Each row was made from one small tree. The marks that hang from a mark follow it in brackets, in alphabetical order. Every link used is in the known rows. Write each row's tree.
Known rows
safuv[redave]: [ 0.43 -3.23 -0.77 -1.19 -0.44  2.11  2.18 -2.09 -1.32 -0.74 -0.90  0.20
  0.11  0.49 -2.13  1.63 -1.35 -0.33 -2.66 -1.90]
guboz[lofe[redave]]: [-0.26 -4.51 -0.77  0.18 -0.96  3.27  0.31 -0.28  1.32 -1.03 -1.72 -1.22
  0.18  0.93 -1.01 -0.50 -0.61  0.18 -2.38 -1.24]
bikig[lofe]: [-0.13 -4.11 -0.84  0.15 -0.79  2.98  0.62 -0.55 -0.45 -1.56 -2.59  3.65
  3.40  0.48 -0.85  1.74 -0.37 -0.85 -2.00 -0.81]
dezog[mago[vikon]]: [-2.71 -0.86 -1.54 -1.26 -0.35  1.39  0.62 -1.91 -6.32 -1.15 -2.35  2.56
  2.22  1.19 -0.26 -1.33 -1.46 -1.01 -2.44 -2.14]
lofe[bikig guboz redave[mago[dezog vikon]]]: [ 1.72 -4.03  0.68  3.97 -0.63  1.44 -2.21  0.42  5.05 -0.57 -6.03 -2.61
 -0.77  0.66 -0.95 -6.95 -0.67  0.86 -2.60 -1.68]
redave[mago safuv]: [-0.70 -2.86  0.24  2.72 -0.86  2.10  0.48 -1.56  0.95 -0.39 -3.50  0.67
  3.45  0.10 -4.67  4.08 -0.81  0.04 -3.21 -0.46]
dezog[mago[redave[lofe[bikig] safuv] vikon]]: [-3.08 -2.23 -0.42  0.73 -0.25  1.64 -1.03 -2.27 -3.48 -1.00 -3.01  0.63
  1.30  1.12 -2.19  1.43 -1.75  0.05 -2.11 -3.49]
dezog[mago[bikig[lofe[guboz]] redave vikon]]: [-2.32 -1.67 -1.00 -0.53 -0.33  1.58 -1.54 -0.99 -1.43 -2.41 -3.18  2.16
  0.27  0.72  1.55  0.95 -2.94 -0.33 -1.65 -4.01]
lofe[bikig guboz redave]: [ 1.30 -4.51 -0.36  2.58  0.00  1.68 -2.14  1.01  6.51 -0.71 -4.78 -1.86
 -0.44  0.78  0.12 -7.69 -0.35  0.72 -2.24 -0.42]
mago[bikig[lofe] dezog]: [ 1.50 -2.65 -0.68 -1.03 -0.56  2.56 -0.13 -0.97 -0.81 -2.59 -3.12  3.07
  0.06  0.18 -0.37  3.37 -0.37 -1.03 -1.23 -2.38]
guboz[lofe[bikig redave[mago[vikon] safuv]]]: [-0.08 -5.00  0.61  3.28 -1.36  3.23 -2.27  0.06  3.40 -0.74 -3.37 -1.92
  1.13  0.52 -2.49 -1.40 -1.15  1.24 -2.65 -1.94]
redave[lofe mago safuv]: [-1.17 -4.39  0.97  3.07 -0.46  1.96  0.37 -2.68 -0.72  0.17 -3.72  0.30
  2.87  0.41 -6.20  4.59  0.27  0.15 -3.10 -0.76]
mago[bikig[lofe] redave vikon]: [-1.65 -3.49 -0.68 -0.17 -1.00  1.97 -0.97 -0.85  3.17 -2.77 -1.71  3.06
 -0.46  0.34  1.07  3.80 -2.98 -0.18 -1.30 -5.51]
bikig[lofe[redave[safuv]]]: [ 0.71 -5.32 -0.49  2.20 -1.12  3.09 -0.76  0.66  0.58 -1.45 -3.10  2.07
  2.63  0.28 -1.98  0.09 -1.11  0.41 -2.30 -0.78]
dezog[mago[bikig redave[lofe[guboz] safuv]]]: [-2.23 -1.79 -0.56  0.00  0.43  1.39 -1.31 -2.05 -1.19 -1.47 -3.43 -0.02
 -0.40  0.72 -1.51  3.21 -1.69  0.00 -1.92 -2.63]
mago[bikig dezog vikon]: [-0.21 -2.15 -1.00 -1.74 -0.98  1.14  0.03 -1.69 -1.63 -2.27 -2.32  2.34
 -1.41  0.61 -0.03  1.28 -1.29 -0.90 -1.30 -4.26]
mago[redave vikon]: [-2.44 -3.04 -1.02 -0.27 -1.04  1.51  1.21 -1.70  1.88 -1.42 -1.31  0.99
  0.30  0.97 -0.49  2.76 -2.29 -0.39 -2.01 -4.38]
bikig[lofe[redave[mago[dezog vikon] safuv]]]: [ 1.09 -4.94  0.32  3.28 -1.60  2.90 -0.80  0.20 -0.75 -1.35 -4.06  1.44
  2.38  0.17 -2.83  0.66 -1.36  0.53 -2.58 -1.81]
dezog[mago]: [-1.78 -0.22 -1.53 -1.26  0.24  1.84  1.17 -1.91 -5.29 -1.01 -2.57  1.92
  2.33  1.05 -0.85 -0.22 -0.62 -1.20 -2.59 -0.70]
mago[dezog vikon]: [-0.45 -2.93 -1.02 -1.13 -1.34  1.55  1.39 -1.81 -3.16 -1.39 -2.44  1.81
  0.66  0.99 -1.18  0.93 -0.74 -1.02 -1.74 -3.09]
redave[lofe mago]: [-1.07 -3.30  0.59  1.84  0.10  1.87  1.60 -3.05 -0.93  0.09 -3.32  0.54
  1.77  0.75 -4.37  2.40  0.93 -0.68 -3.13 -1.05]

Write each row's tree
[-0.67 -4.66  0.24  0.74 -0.84  1.39 -0.50 -2.07  1.89 -1.14 -3.88 -1.29
 -1.46  1.19 -1.47  1.19 -0.74 -0.07 -1.20 -4.59]	mago[dezog redave[lofe[bikig guboz]] vikon]
[-1.51 -4.42 -0.52  0.21 -1.06  1.63 -1.76 -0.36  4.82 -2.70 -2.69  2.12
 -0.62  0.37  1.77  2.40 -3.12  0.12 -1.17 -5.09]	mago[bikig[lofe[guboz]] redave vikon]
[ 0.41 -4.46 -0.36  1.07 -0.65  3.46 -1.15  0.10  3.40 -1.02 -2.52 -1.64
  0.12  0.86 -0.75 -2.72 -0.24  0.44 -2.19 -1.32]	guboz[lofe[bikig redave]]
[ 0.31 -5.13  0.20  3.52 -1.47  2.81 -1.02  0.36  0.51 -1.22 -3.68  1.82
  2.95  0.17 -2.49  0.01 -1.65  0.65 -2.77 -1.62]	bikig[lofe[redave[mago[vikon] safuv]]]
[ 0.31 -5.13 -0.08  1.94 -1.00  3.52 -1.98  0.35  3.54 -0.97 -2.79 -1.69
  0.86  0.63 -1.96 -1.33 -0.62  1.00 -2.15 -1.10]	guboz[lofe[bikig redave[safuv]]]
[-0.08 -1.45  0.09  0.55 -0.74  1.32  0.50 -2.13 -0.48 -1.53 -3.41  1.32
 -0.11  0.30 -1.78  2.30 -1.12 -0.72 -2.43 -3.41]	redave[mago[bikig dezog vikon]]
[ 1.04 -4.31 -0.43  0.58 -1.57  2.07 -1.85  0.03 -1.15 -2.68 -3.25  2.53
 -0.72  0.21 -0.51  0.72 -2.07  0.21 -1.27 -4.18]	mago[bikig[lofe[redave[safuv]]] dezog vikon]
[ 1.02 -4.02 -0.29  2.94 -0.38  2.32 -1.90  0.52  3.94 -0.80 -3.61 -0.69
  0.75  0.47 -2.42 -3.87 -0.69  0.95 -2.45 -0.91]	lofe[bikig redave[safuv]]
[-0.24 -4.63  0.83  0.87 -0.39  1.06  0.06 -2.76 -0.01 -0.48 -2.72 -0.85
 -1.56  0.39 -2.67  0.64 -1.65  0.40 -2.75 -3.47]	safuv[redave[lofe[guboz] mago[bikig vikon]]]
[-1.23 -4.91  1.20  3.16 -0.27  1.14 -1.39 -2.05  2.38  0.11 -5.09 -0.26
  1.35  0.86 -2.66 -2.75  0.19  0.12 -2.61 -1.97]	redave[lofe[bikig guboz] mago[vikon]]
[-2.56 -1.72 -0.66  0.17  0.17  1.98  0.42 -2.53 -3.88 -0.87 -2.71  0.21
  1.43  0.99 -2.97  3.94 -1.15 -0.31 -2.38 -2.04]	dezog[mago[redave[lofe safuv]]]
[-3.11 -1.67 -0.77 -0.88  0.19  0.82 -1.02 -2.32 -2.18 -1.63 -2.91  0.75
 -1.15  1.11  0.27  0.74 -2.18 -0.35 -1.78 -4.26]	dezog[mago[bikig redave[lofe[guboz]] vikon]]
[ 0.86 -6.41 -0.34  2.69 -1.20  2.65 -1.72  1.30  2.70 -1.35 -4.30  0.92
  2.34  0.31 -1.18 -1.69 -1.25  0.77 -2.10 -0.28]	bikig[lofe[guboz redave[safuv]]]
[ 0.99 -2.34  0.30 -0.19 -0.77  1.62  1.26 -2.67 -1.71 -1.20 -2.07 -0.23
 -1.49  0.13 -2.46  2.71 -2.03 -0.13 -2.72 -3.89]	safuv[redave[mago[bikig dezog vikon]]]
[ 0.11 -5.07  1.17  1.92 -0.40  1.46 -0.26 -2.52  0.65  0.07 -3.45 -1.46
 -0.36  0.56 -3.22 -1.39 -1.00  0.56 -2.88 -2.75]	safuv[redave[lofe[bikig guboz] mago[vikon]]]
[ 2.49 -3.54  0.71  3.95 -0.13  1.81 -1.77  0.44  5.82 -0.50 -6.23 -3.17
 -0.67  0.52 -1.41 -6.02 -0.02  0.70 -2.70 -0.54]	lofe[bikig guboz redave[mago[dezog]]]
[-2.88  0.02 -1.31 -1.44 -0.01  1.24 -0.24 -2.02 -2.57 -2.11 -2.00  1.65
 -0.62  0.88  0.76  1.60 -2.75 -0.63 -1.98 -4.43]	dezog[mago[bikig redave vikon]]
[-0.15 -3.07  0.11  0.47 -0.84  1.76  1.88 -2.47 -1.36 -0.45 -1.65 -0.05
  0.45  0.34 -2.83  1.38 -2.02 -0.02 -3.26 -2.89]	safuv[redave[mago[vikon]]]
[-1.46 -1.77 -0.74  0.29 -0.08  2.14 -1.83 -0.77 -0.40 -2.25 -3.69  1.32
  1.05  0.33 -0.19  3.44 -2.52  0.02 -1.79 -2.43]	dezog[mago[bikig[lofe[guboz]] redave[safuv]]]
[ 1.11 -4.08  0.03  0.88 -1.01  2.47 -1.74 -0.43  4.10 -2.74 -4.10  0.31
 -0.75 -0.09 -1.09  6.92 -2.01  0.28 -0.89 -3.43]	mago[bikig[lofe[guboz]] dezog redave[safuv]]
